Known rows, with every way that one mark hangs from another
q908(q678 q716 q909): [ -5.3  -2.5   3.4   5.6  21.4   5.0  17.0  37.1 -12.9 -24.6  21.8  10.3
  26.7  18.5  -3.5  -5.3  16.8 -15.2  -9.8]
q602(q81): [ -9.5  -9.5   8.8  -4.7   8.9  -5.2   9.3   7.4  11.1  -1.8  -7.6  14.1
  -7.7  -0.2  -2.2 -10.8   0.8  -4.8  -0.3]
q602(q81 q908(q194 q533 q586 q678 q716 q909)): [-11.2 -14.4  -1.5 -15.8  43.6  10.6  35.6  41.1 -14.9 -45.1   8.5  66.1
   5.7  25.0 -12.7 -29.5  15.9 -28.7 -14.5]
q160(q81(q602(q908))): [ -4.0 -15.4  10.6 -14.3 -13.7   0.2  13.5   9.1   0.0  -2.5   4.5   2.5
  -8.2  -7.7  -2.8  -2.9  -0.3  -1.3  -5.5]
q160(q81(q602)): [ -1.8 -15.4  13.6 -13.6 -16.0  -1.6  11.0   8.6  -2.7   3.5  -0.6  -1.4
  -4.0  -9.9  -3.9   9.1  -2.3   2.9 -10.1]
q602(q81 q908(q194 q533(q328) q586 q678)): [ -9.9 -13.4   3.1 -21.2  29.4  13.9  30.3  25.0  -9.8 -28.3  -9.5  57.3
  -1.8  16.5  -3.9 -33.4   4.8 -19.2  -5.1]
q81(q602(q908(q194 q533(q328) q586 q716 q909))): [  3.3 -16.7 -12.7  -8.6  18.7  24.8  21.0  18.5 -14.1 -22.0   1.3  38.9
   2.5  20.1  -7.5  -1.1   9.3 -11.4 -15.1]
q160(q81(q602(q908(q194 q533 q586 q909)))): [ -0.3 -16.0   8.6 -16.8  -4.2   2.4  16.7  16.8 -14.9 -10.6   3.9  21.5
  -4.1  -4.8  -7.8   2.8   0.8  -8.3 -15.4]
q81(q602(q908(q194 q716 q909))): [  6.2 -14.9 -11.2  -6.2  13.1  20.6  18.1  20.2  -7.9 -20.1   8.4  29.2
  -5.4  17.1  -3.5  -2.0  14.3 -14.9  -9.1]
q533(q328 q908(q586 q678 q716 q909)): [-15.7  -0.9   5.7   4.9  33.2   7.5  24.8  25.3 -14.2  17.0  14.7   2.0
  14.2   6.9  -8.7  -9.8  -1.3   6.8  -2.6]
q716(q908(q194 q533 q586 q678 q909)): [ 16.4  -8.1  -6.1  -5.4  17.8  13.0  22.7  30.9 -47.2 -23.0   7.3  46.0
  20.6  19.5 -14.5   4.1  -4.2 -32.4 -21.6]
q716(q908(q533)): [  7.1  -9.9 -11.7  -0.8  -5.1  10.7   7.1   1.8 -16.5  -4.2   2.4  10.0
  14.0   3.6 -16.1  -3.5 -13.1 -11.8  -6.2]
q908(q194 q533 q586 q678 q716 q909): [  4.9  -8.2  -5.6 -12.8  41.8  15.7  29.0  46.6 -43.4 -44.6   6.6  60.8
  31.6  28.9 -15.7   9.0  17.0 -21.3 -34.4]
q81(q602(q908)): [  7.4 -11.4 -10.2  -8.2  -1.3  14.9   9.1   4.5   1.6 -13.0   1.8  13.3
  -8.3  12.6   2.0  -5.4   4.7  -4.2  -4.0]
q908(q194 q533 q678): [ 14.6  -5.8  -5.3 -23.9   5.9  20.6  13.1  24.2 -30.9 -27.2 -10.6  36.1
  18.7   5.6  -2.9  -2.3   4.7 -10.2 -17.0]
q716(q908(q194 q586 q909)): [ 11.3  -6.2  -2.0   4.0  20.3   5.5  19.1  21.2 -35.5  -4.7  10.3  38.4
   1.5  15.9 -13.9   9.4  -2.0 -30.3 -13.0]
q177(q533(q328 q908)): [-16.0  -4.3   7.7  -8.4   0.7  15.1   1.8 -19.2  -7.3  28.5   2.7 -18.1
  -3.9  -5.9   6.7 -20.0  -3.2  17.7   5.5]
q716(q908(q533 q586)): [  7.8  -9.2 -10.6  -2.4   5.7   6.6  11.8   3.0 -21.7  -8.6   1.2  22.4
  13.2  13.3 -19.1   3.5 -14.0 -10.5 -13.3]

Rows
[  8.0  -2.5  -4.1 -14.7  12.1   4.5  11.5  14.5 -24.0 -31.4  -6.4  28.8
  25.5  19.5  -4.4   3.2  -4.2  -0.1 -23.3]
q908(q533 q586 q678)
[-11.5  -5.9   7.7  -2.1  19.9  -1.5  19.3  29.1   2.0 -27.0  14.6  28.6
  -2.7   9.0   3.8 -38.8   9.6 -26.6   4.5]
q602(q81 q908(q678 q909))
[-16.4 -14.7   0.4 -14.0  41.0   5.9  32.0  22.3   4.8 -23.6   3.4  55.2
 -18.5  23.2 -11.8 -24.5  16.4 -17.5  -3.2]
q602(q81 q908(q194 q586 q716))
[-10.3  -3.3   5.6  -2.4  39.3  15.5  30.0  32.9 -24.8  16.4   9.6  19.7
   7.9   8.2  -9.5  -6.0   4.3   1.0  -5.7]
q533(q328 q908(q194 q586 q678 q716 q909))
[ 10.3 -11.4  -8.6 -11.2  -1.0  16.3  12.7  12.0  -2.5 -20.5   3.5  15.1
  -2.1  17.1   5.1  -8.5   6.4  -5.7  -5.1]
q81(q602(q908(q678)))
[-25.8 -13.8  -0.7  -1.1  36.1   5.4  26.3  21.4   3.5 -24.6   7.2  43.1
   5.3  14.4 -13.1 -32.0   6.1 -17.8  -4.4]
q602(q81 q908(q533(q328) q586 q716 q909))
[ -5.9  -1.1  -1.1   9.4   2.6   9.3   0.0   9.4 -16.9  -3.0  -0.7   8.2
  26.0 -11.9  -4.0  -5.7  -6.3  -9.3  -5.9]
q908(q533(q328) q909)
[ 10.3 -12.0  -4.1 -10.2  11.5  20.2  24.7  20.6 -36.8  -9.6  -6.3  38.9
  18.2  19.0 -13.5  -1.0  -8.5 -20.3 -14.5]
q716(q908(q194 q533(q328) q586 q678))
[  6.7 -14.2 -10.6  -7.6  20.8  18.0  20.5  20.6 -11.1 -23.5   7.4  37.8
  -5.9  24.9  -4.8   3.4  13.8 -14.4 -14.4]
q81(q602(q908(q194 q586 q716 q909)))
[ 15.1 -12.9 -11.2 -14.6  12.7  20.2  18.3  23.9 -22.7 -32.6   2.0  42.1
   3.9  20.9  -0.8  -1.3   8.4 -15.9 -18.9]
q81(q602(q908(q194 q533 q586 q678 q909)))
[ -3.8 -13.6  -3.9 -18.6  17.4  33.3  26.5  30.3 -22.1 -19.6 -10.4  32.8
  28.8  13.3 -10.5  -8.2  11.5  -5.6 -13.1]
q908(q194 q533(q328) q678 q716)
[-13.4 -12.0   5.6 -10.3  46.8   5.1  36.7  43.4  -9.5 -36.9  13.1  60.7
  -5.0  28.5  -7.0 -27.7  20.8 -30.8  -7.9]
q602(q81 q908(q194 q586 q678 q716 q909))
[  3.1   1.0  -5.6   2.7  18.6  -3.5   3.2  12.1 -27.0 -22.5   4.5  30.6
  21.0   6.4 -10.2  10.2  -4.2 -10.5 -23.1]
q908(q533 q586 q909)
[ -2.8  -8.7   0.2  -8.5  40.0  22.7  32.3  44.5 -41.3 -30.8   0.9  56.1
  35.4  25.7 -13.3   3.1  13.9 -19.8 -27.2]
q908(q194 q533(q328) q586 q678 q716 q909)
[ -1.7 -15.7  10.5 -17.7 -10.1   3.4  16.5  12.7  -5.1  -3.2   2.9  11.7
 -11.5  -7.1  -4.0  -1.2   2.4  -4.8  -7.2]
q160(q81(q602(q908(q194))))
